(in the rows, 128 means zero)
Known rows, with every step that occurs:
namo, silok: [104 168 133 160 126 127 124 122 128 132 130 119 145 131 150 105 127 121
 137 115 123 134 134 121 155 162 110 146 133 154 110 135 130 128]
lilal, namo, beleke: [147 116 141 133  94 147 100 130 130 148 132 142  99 138 152 138 157 117
 102 119  93 129 185 111 113 144 120 160 152 110 111 131 115 135]
silok, losit: [164 144 135 141 163 118 145 136 130 127 108 136 124 135 118 137 120 109
 137 137 129 155  99 126 137 136 149 130 112 118 121  92 119 108]
fale, dede, silok, namo, beleke, gipop: [ 98  93 138  88 111 123 151 178 132 172 118 250  93 145 110 146 172 124
 157 140 105 147 180 103 159 140 115 210 166 144 149  81 116  91]
pefe, namo, lilal: [ 99 113 123  80 130 132 130 118 105 120 139 140 138 128 119 130 143 152
 188 118 142 138 142 127 155 121 124 165 146 170 131  83 112 131]
losik, lilal: [122 134 122 117 127 131 150 128 132 194 109 140 132 117 112 125 132 105
 138 140 114 123 125  97 117  95 124 122 120 167 120 145 139 118]
beleke, namo: [106 120 138 105 148 135  97 135 129 111 184 128 132 129 116 128 173 124
 125 152 129 134 107 127 142 146 106 142 129 159 152 117 135 134]
losit, lilal, namo, beleke, gipop: [110 113 142 143 102 140 128 166 145 146 135 174  99 156 133 117 183  99
  79 120  77  91 156  88  93 153 125 203 131 183 114 125 100 137]
beleke, gipop: [ 97 111 121 108 143 127 138 175 143 127 130 131 134 112 118 126 147 137
 124 127 118 116  99 130 117 144 131 138 145 183 132 125 129 125]
fale, dede, silok, losit: [157 116 124 139 154 114 189 130 119 171  84 208  81 148 112 148 100  99
 152 146 122 203 124 124 130 144 142 154 116  81 133  79 146 108]
silok, namo, lilal, losik: [ 58 130 127 118 125 174 131 157 102 132 139 178 145 168 106 131 165 157
 182 112 139  90 144  73 174  90 127 163 148 123 123 113  82 115]
losit, silok, namo, lilal, dede: [140  93 100  78 158 161 113 170  83 128 196 131 174 152 114 119 140 112
 216  94 144  76 153  91 182 134 106 162 160 121 170 114  72 113]
losit, lilal, dede, fale: [154 126 125  96 124 137 159 127 108 139 142 137 171 159 102  89 133  58
 100  98  97 137 134 135  76 140 112 131  91 132 172 147 117 159]
dede, fale: [139 105 131 110 113 130 133 117 133 135 131 131 134 121 111 107 139 104
 119 129 115 171 135 170 102 119 133 102 109 124 129 155 135 172]
fale, dede, silok, namo, beleke: [129 111 149 101  96 127 137 133 122 172 115 252  91 160 118 147 156 111
 168 136 105 159 210 103 166 131 118 198 151  88 142  86 120 100]
lilal, dede, silok, losit: [192 123 113 110 173 126 154 166  85 158  97 144 132 144 118 153  89 105
 144 137 120 183 126 116 131 142 138 125 128  87 163  97 119 101]
beleke, namo, silok, dede: [ 82 158 168 108 165 123 110 139 122 125 176  96 132 139 142 155 173 115
 163 128 129 159 105  99 154 165  84 157 107 196 136 174 124 121]
pefe, namo, lilal, losit: [107 105  95  68 140 150 110 138  89 130 158 130 154 154 105 172 155 149
 185 122 118 131  95 119 156 101 111 151 140 167 125  82 100 128]
dede, silok, losit: [167 118 131 149 161 114 147 151 113 164  88 158  96 138 115 156  96 126
 140 171 117 193 123 122 139 120 153 129 116  91 125  99 124 119]
gipop, beleke, namo, lilal: [ 54 106 140  94 140 156 109 154 176  75 196 135 119 155 116 118 184 163
 144 135 153 122 129  98 151 135  98 135 140 158 154 125 108 134]
losik, lilal, namo: [138 130 115 133  98 170 128 121 122 211  97 130 107 119 125 117 133  93
 121 126 103 111 146  89  92 111 119 133 148 156 104 171 144 151]
silok, namo, beleke: [137 140 161 106 102 130 103 134 132 136 143 178 128 145 119 138 179 120
 149 138 115 113 181 109 175 121 117 169 147 119 125  98  94  98]
lilal, dede: [155 128 115  88 143 142 136 140  99 123 141 108 169 134 127 131 124 106
 128  96 125 119 129 117 117 150 112 128 140 128 167 116 118 110]
gipop, beleke, namo, silok, losit: [108 173 164 156 159 120 116 149 191  85 164 122 141 163 131 119 166 116
 127 140 149 169 105 117 175 172 105 144 112 165 123 104 124  98]
silok, dede, fale: [139 100 161  82 137 123 147 120 127 141 116 116 111 130 109 148 144 104
 154 114 124 190 126 154  84 113 122 105  88 136 134 205 120 166]
lilal, namo, silok: [116 164 126 178 101 160 106 119 122 152 118 102 127 121 171 103 131 113
 117 103 112 123 150 112 138 175 107 157 152 139  91 158 134 162]
losit, silok: [152  92 112 145 141 108 109 133 147 132 187 126 138 137 146 129 114 123
 159 127 136 137 132 156 134 111 129 134 120 123 124 136 124 128]
silok, losit, lilal: [155 157 140 164 153 110 161 128 132 135 101 166 120 168 108 123 117  84
 118 146 114 134  91 100 124 137 153 156  80 132 121  90 111 115]
fale, dede, silok: [119 101 114 129 117 128 166 126 119 167 103 202  86 139 124 135 110 122
 147 131 116 179 155 136 119 131 124 152 130  93 144 108 149 128]
lilal, losit, silok, dede, fale: [171  59 113  94 154 120 112 159 132 151 194 105 132 169 105 195 145  92
 182 112 113 183  85 177  98  74 111 102  77 137 130 207 103 162]
losit, lilal, namo: [136 141 125 170  97 157 122 114 122 155 112 135 106 156 139 103 124  92
  95 124 101  93 142  93  91 137 125 172 121 126 121 146 124 166]
namo, silok, losit: [141 184 144 169 154 117 147 136 134 133 110 129 141 135 139 126 120 101
 144 126 123 165 112 118 168 179 135 143 118 138  98 101 128 107]
fale, dede, silok, losit, lilal, namo: [167 131 123 184 123 144 181 118 109 192  64 221  59 178 124 125 105  74
 116 132  91 174 138  92  95 154 143 198 107  79 131  92 138 152]

Rows:
[ 72  95 101  75 165 164  93 179  93 113 205 130 138 153 103 165 199 144
 156 144 107 103  65  81 171 134  93 145 139 161 146 108 106 128] -> beleke, namo, lilal, losit
[181 150 161 170 120 129 133 128 132 154 110 181  90 176 133 134 153  66
  91 136  84 138 150  81 115 156 152 194 107 113 110  89  95 121] -> silok, losit, lilal, namo, beleke
[179 168 130 124 166 126 175 146 103 134 117 142 155 172 114 123 114  63
 112 111 112 123  97  83 117 155 139 152  92 129 165  80 102  93] -> silok, losit, lilal, dede
[169 183 141 145 148 124 178 132 107 147 122 132 183 164 115  84 125  38
 114 101  93 170 114 124 123 186 123 146  80 148 145 117 109 139] -> namo, silok, losit, lilal, dede, fale
[ 56 120 121 121 137 150 149 153 113 127 141 154 136 158 130 137 150 168
 156  99 136 121 135  89 133  95 134 142 123 129 119 129  96 124] -> namo, lilal, losik
[169  68 106  80 151 121 130 154 137 221 167 108 138 162  84 187 146  72
 195 130 100 184  86 147  85  49 107  94  70 176 123 228 111 148] -> losik, lilal, losit, silok, dede, fale
[ 96 134 165  94 149 125 112 128 136 130 180 103 129 134 122 135 185  89
 151 129 118 202 111 146 129 157  88 133  93 194 139 203 131 168] -> beleke, namo, silok, dede, fale
[ 80 164 140 136 143 133 102 136 133 115 190 115 151 133 143 115 171 111
 131 143 121 142 117 121 173 175  91 158 132 179 132 123 139 128] -> beleke, namo, silok
[ 94 129 135 104 128 162 118 148  97 129 132 159 133 131 101 112 153 142
 190 125 141  79 143  73 190 128 115 161 158 125 137 118  88 131] -> silok, namo, lilal
[141 140 105  75 139 150 158 143 101 192 114 120 172 130 110 125 126  80
 137 114 117 117 133  86 108 122 110 118 130 161 157 143 126 102] -> losik, lilal, dede
[125 134 155 133 115 152 119 116 122 166 103  90 107 125 143 127 139  94
 144  92 105 178 155 141  94 163 100 132 119 145 103 236 127 196] -> lilal, namo, silok, dede, fale
[161 203 138 118 151 112 164 110  98 137 125 130 192 175 136 117 120  61
 150 103 119 155 112 105 151 172 123 186  97 187 145  49 109  94] -> pefe, namo, silok, losit, lilal, dede
[150  92 133 121 158  99 125 138 141 133 171 107 108 150 136 168 119 112
 194 118 139 154 122 137 116 105 124 134  96 137 131 181 105 118] -> losit, silok, dede
[ 94 115 145 112 132 137  98 138 191  83 186 120 127 155 130 119 171 145
 113 145 148 142 122 124 135 125  98 129 123 152 147 130 131 128] -> gipop, beleke, namo
[173 153 136 182 128 146 141 124 124 154  88 153  98 165 122 117 121  78
 100 132 103 118 111  91 104 156 152 171 100 117 111 111 116 151] -> silok, losit, lilal, namo
[126  82 132 110 131 112  97 190 167 133 199 173 145 147 125 141 179 119
 167 136 123 109 157 130 169 122 126 188 152 173 129 107  85  91] -> losit, silok, namo, beleke, gipop
[157  89  77 141 148 125  90 161 130 144 197 111 145 163 127 168 138 125
 159 127 112 124  88 152 139  90 118 129 115 131 114 130 111 121] -> lilal, losit, silok
[ 62  94 109  82 150 169  92 183 157  88 206 125 137 183 102 152 199 163
 151 134 127 107  84  86 161 115  81 127 137 154 148 124  99 130] -> gipop, beleke, namo, lilal, losit
[106 166 156 133 147 123 138 125 125 142 120 103 120 136 146 152 129 112
 172 105 125 152 126 100 142 156 102 140 107 165 111 186 122 119] -> namo, silok, dede
[136  76 106  96 144 117  77 221 150 148 213 166 156 175 106 182 200 126
 171 143  94  92 109 125 180 101 112 182 153 178 128  99  72  82] -> lilal, losit, silok, namo, beleke, gipop
[ 35 114 127  99 153 163 118 165 115 104 200 152 144 166 117 140 194 155
 146 124 126 129 112  95 147 104 116 153 126 158 145 113 104 124] -> beleke, namo, lilal, losik
[162  64 139 110 148  97 128 134 141 146 172 109 118 141 120 150 129  99
 183 117 133 200 129 182  91 103 124 113  80 136 131 213 115 165] -> losit, silok, dede, fale
[ 79 101 121  61 153 170 117 170 142  77 204 109 155 161 115 119 181 139
 149  98 151 113 136  79 144 149  84 132 154 147 190 120  95 111] -> gipop, beleke, namo, lilal, dede
[129 143 141 188 150 121 169 146 118 169  88 202 105 206 116 148 101 116
 114 155 108 183 114  99 110  68 165 155  70 100 117  90 109 111] -> dede, silok, losit, lilal, losik
[123 113 119 116 111 145 145 128 108 173 100 219  96 149 107 129 125 116
 176 134 125 143 167 116 159 124 111 171 155  90 148 104 130 126] -> fale, dede, silok, namo
[162 110 118  76 130 147 146 141 103 136 139 107 172 129 107 110 131  86
 120  93 115 160 138 165  93 144 109 102 123 118 166 148 126 155] -> lilal, dede, fale
[170 117 136  74 116 144 109 165  82 163 128 183 143 152 120 150 146 115
 155 134 106 139 207  88 170 118 104 164 164  94 166  98  97  91] -> lilal, dede, silok, namo, beleke
[103 121 155  91 117 129 117 183 143 136 143 178 136 136 111 139 196 129
 145 138 107  94 153 109 167 139 121 183 162 174 130 101  87  94] -> silok, namo, beleke, gipop
[188 121 106  98 166 131 177 166  91 223  75 150 137 135  98 151  94  78
 146 151 106 181 127  84 118 109 133 119 122 125 153 112 127  92] -> losik, lilal, dede, silok, losit
[151 177 137 188 135 152 124 134 122 155  99 115 124 129 156 119 119  94
 125 115 112 152 127 105 144 188 130 158 143 120  86 122 124 144] -> lilal, namo, silok, losit
[ 87 153 134 165 120 129 150 128 133 134 132 172 138 195 126 118 139 121
 101 113 113 115 123 101  99  78 135 157  78 137 124 117 113 116] -> losit, lilal, losik
[116 116 107  72 152 159 154 159  74 123 149 119 160 131 116 121 137 120
 162  88 129  98 135  77 141 158 110 138 152 126 167 120  94 120] -> namo, lilal, dede
[113  89 114 123 139 140 102 154 116 132 186 157 141 149 109 120 143 130
 217 125 147  85 146 107 193 113 122 174 146 127 126 122  80 133] -> losit, silok, namo, lilal
[183 134 152 179 115 130 130 139 115 183  83 210  65 175 136 149 131  85
  96 165  72 171 175  84 108 130 148 191 108  88 110  93 105 132] -> dede, silok, losit, lilal, namo, beleke
[161 135 134 173 154 110 163 140 111 165  80 186  96 170 111 134  95  99
 123 172 109 170 113 103 126 113 153 156  87 109 129  95 121 121] -> dede, silok, losit, lilal
[129 108 124  41 131 178 132 157  79 135 145 142 176 132  78 101 160 100
 179  94 126 104 156 114 154 143 105 134 153 123 174 135  83 156] -> silok, namo, lilal, dede, fale
[137  41 106  84 164 134 124 175 112 150 198 109 122 167  98 187 156 108
 214 109 113 167  90 144 113  94 108 114  89 137 129 204  79 162] -> namo, lilal, losit, silok, dede, fale
[ 80  94 115 136 137 159 115 164 120 131 193 168 153 183 125 131 152 149
 208 107 143  95 147  99 176  66 128 166 137 122 120 118  73 118] -> losit, silok, namo, lilal, losik
